Each row comes from the steps of one path. Every step used is in the known rows, and no mark comes twice. Write the path behind each row, first mark first.
Known rows:
a y t b g n: [ 11.8 -20.0 -15.1 -24.7 -58.1 -20.9  11.7 -24.0   1.2  -5.5  28.4  32.2
  10.1 -21.5  13.0 -14.0  -5.2   8.8]
b g n: [ 25.2 -19.9  -7.8 -46.6 -53.2 -31.0  17.4 -15.6   8.8  -7.0  18.0  28.2
  10.3  -5.7  -4.5  -0.1 -21.2  -8.1]
y t b g: [ 12.1  -8.0  -9.3 -20.3 -37.3  -5.5   1.2 -19.5   3.9  -2.7  20.5  19.0
  24.1 -19.6  16.3 -29.7  18.1   4.8]
n b g: [ 10.1  -1.7  -2.0 -39.2 -22.3 -16.9  23.3  16.7  26.1  -2.3   5.0  -5.6
  24.9  -6.8 -14.8 -24.1 -21.3 -22.7]
b y n g: [-16.2   4.0  28.3  13.9 -16.1 -22.3  -5.1  -9.3  18.7 -14.6   8.0   2.0
  10.5 -10.0 -20.0  -8.0 -45.1 -16.3]
y n: [ 11.2   2.6  11.5   5.3  -1.4 -10.7  -4.2 -19.4  11.3  -5.0  22.3  28.8
  10.1   3.5 -22.0   9.7 -48.5  -0.1]
n b: [ 15.3  -9.5   3.3 -22.6  19.0  -9.4  30.1  15.4  -0.5  -0.4  -2.4  -5.7
   5.5  -4.9 -27.2 -13.9 -36.9 -22.7]
a y n g b t: [  4.2   7.1  -0.6  20.1 -16.0 -35.2  12.2  13.7  10.7   7.7  17.1   0.4
   1.6 -14.0 -23.4 -19.3 -55.6 -35.2]
a y n: [ -8.9  13.3  13.5  22.2 -13.5  -7.2  -8.9   0.0  25.6 -11.2  30.2  14.1
   5.9  -6.0 -14.8  12.4 -55.0  11.2]
n g: [ -2.0 -16.8  22.0  -3.4  -5.1  -8.8  10.9   9.3   1.0 -10.3  -9.0 -18.6
   4.0  -9.0 -24.3 -20.6 -29.0 -12.4]
b t: [ 28.9   3.6   4.2 -11.1   0.0 -20.5  11.8  15.0  14.9  -3.1   7.2  18.6
   5.1 -12.7  -2.9   4.0 -14.3 -28.3]
b g: [ 12.1   0.1   0.9 -34.1 -40.4 -14.7   4.8   6.1  25.4  -8.3  13.8   2.6
  20.2  -7.9   0.2 -11.0  -7.7  -7.7]
t b g y: [ 22.9 -16.0 -17.4 -21.1 -48.7 -19.5 -22.3  -7.9   2.6   0.2  13.3   1.7
  12.9 -11.5  14.9  15.6   9.2   1.4]
y t b g n: [ 25.1 -26.6 -15.7 -36.4 -50.2 -23.2  14.6 -36.3  -8.5  -2.3  23.0  41.4
  13.3 -15.4   8.8 -15.8  -0.5   2.4]
a y: [ -7.6   6.2   8.4   5.1 -18.5  -2.3   1.3  27.1  16.4 -16.6  18.0 -13.5
  -5.2 -17.5   1.1   5.7 -27.8   9.5]
t b: [ 22.9  -5.8  -1.5  -7.3  -1.5   4.8 -10.1 -14.9   4.7 -15.5  13.3  17.6
  -8.0  -6.5   3.1 -10.3   1.5   8.3]

Which path is each row?
[ 17.4 -17.2  -5.7   1.0   0.9   5.1   2.8 -30.2 -27.3  -1.3  16.0  24.7
   4.5 -20.2  12.4 -21.1  12.3  10.8] => y t b
[  4.3 -15.4  -3.0 -18.8 -11.2 -28.5  35.1 -17.7 -37.3   6.6  13.7  22.2
  15.6 -31.6   8.4  -7.6 -14.0 -22.0] => g n b y t
[ 19.6 -16.7 -12.3 -27.2 -49.9 -25.8 -12.0   3.6  -1.6   4.1   9.2  -6.3
  18.3 -11.0   7.4  24.3  -4.3  -6.8] => b g y
[  1.8 -11.2  -0.7   8.0 -12.8 -26.6  11.6 -15.4 -18.3  10.0  14.0  -6.2
   0.2   2.1 -40.2 -27.7 -65.5 -21.4] => y n g b
[ 16.9   0.3  -1.8   8.8  -7.7 -36.7  15.4   1.1   1.3  12.1  12.6   9.2
   5.0  -7.5 -28.5 -20.7 -51.4 -41.7] => y n g b t
[-11.0  -4.8   0.6  18.9 -20.5 -24.9   9.5  -3.0  -9.4   6.0  19.1 -16.3
  -3.1  -4.5 -35.3 -25.5 -70.1 -14.7] => a y n g b
[ -6.3   6.7   8.3   8.8  11.0 -10.5  17.2  13.0  21.4  -1.5  15.0   2.4
   9.8  -5.8 -31.7  -6.1 -65.1 -10.2] => a y n b
[-13.7   3.9  24.8  18.0 -14.7 -16.9 -13.5 -18.3  21.6 -17.9  10.8   8.3
   6.2 -11.1 -14.5 -14.5 -34.3  -9.9] => t b y n g
[ 16.1   1.2  -5.7 -26.8 -39.3  -6.0  -8.4  -8.0  30.1 -14.3  18.8  13.3
  14.0  -8.6   9.1 -21.8   9.1   2.6] => t b g
[  6.1   4.4   2.0 -24.9 -21.2 -20.4  16.3   2.6  34.1   0.5  14.2  10.4
  31.1  -1.4 -23.6 -18.8 -40.0 -19.9] => y n b g
[  3.5  19.6  10.2  10.6 -15.9 -16.7 -24.0 -31.0  24.3 -18.3  32.8  37.9
   3.4  -7.8   3.6  11.3 -26.2  -1.3] => t b y n
[ 15.7  -4.4  -7.6   1.6 -37.5 -21.5 -28.3 -28.3  13.7   2.4  26.7  26.4
  20.6  -1.6  -3.5  20.3 -26.0   4.3] => t b g y n
[ 21.5 -26.7 -14.7   3.2 -10.0  -3.8  -8.4 -31.0 -41.1   6.8  13.4  19.4
   5.3 -22.6  18.7  -0.8  15.2  11.7] => g y t b
[ 24.4 -23.8  -4.9 -35.8   3.2 -23.6  39.3  -1.4  -9.7   0.8   1.3  15.1
   1.8  -3.2 -28.7  -7.4 -45.8 -23.3] => g n b
[ 26.2   0.6  -2.7  -0.2   9.8 -32.8  13.7  10.0  13.3  12.8   6.7  20.8
  16.3  -9.0 -21.4  11.6 -44.0 -39.5] => g y n b t
[  7.5  13.6   4.5  -9.9 -20.9 -12.7 -17.4 -11.4  15.3 -25.7  21.2  16.7
  -7.7 -20.4  24.2   4.1   7.8  -5.3] => t b y
[  6.4 -16.9  -4.0  -5.9 -14.0 -23.8  19.6  -0.9 -26.7   7.5   5.0 -22.0
  -6.3  -4.1 -30.9 -32.5 -47.3 -24.4] => n g b
[ 11.5 -31.5  -6.9   9.5 -11.4  -5.2  -6.4 -28.0 -40.3   5.7   5.0   7.7
   8.2 -24.6  10.8 -13.1  11.1   7.6] => n g y t b
[ 16.2  -9.2   0.7   8.3 -14.3 -21.6 -17.6 -21.2  -5.5   5.7  19.2  21.4
  11.8   0.6 -14.6  35.9 -44.0   0.7] => g y n
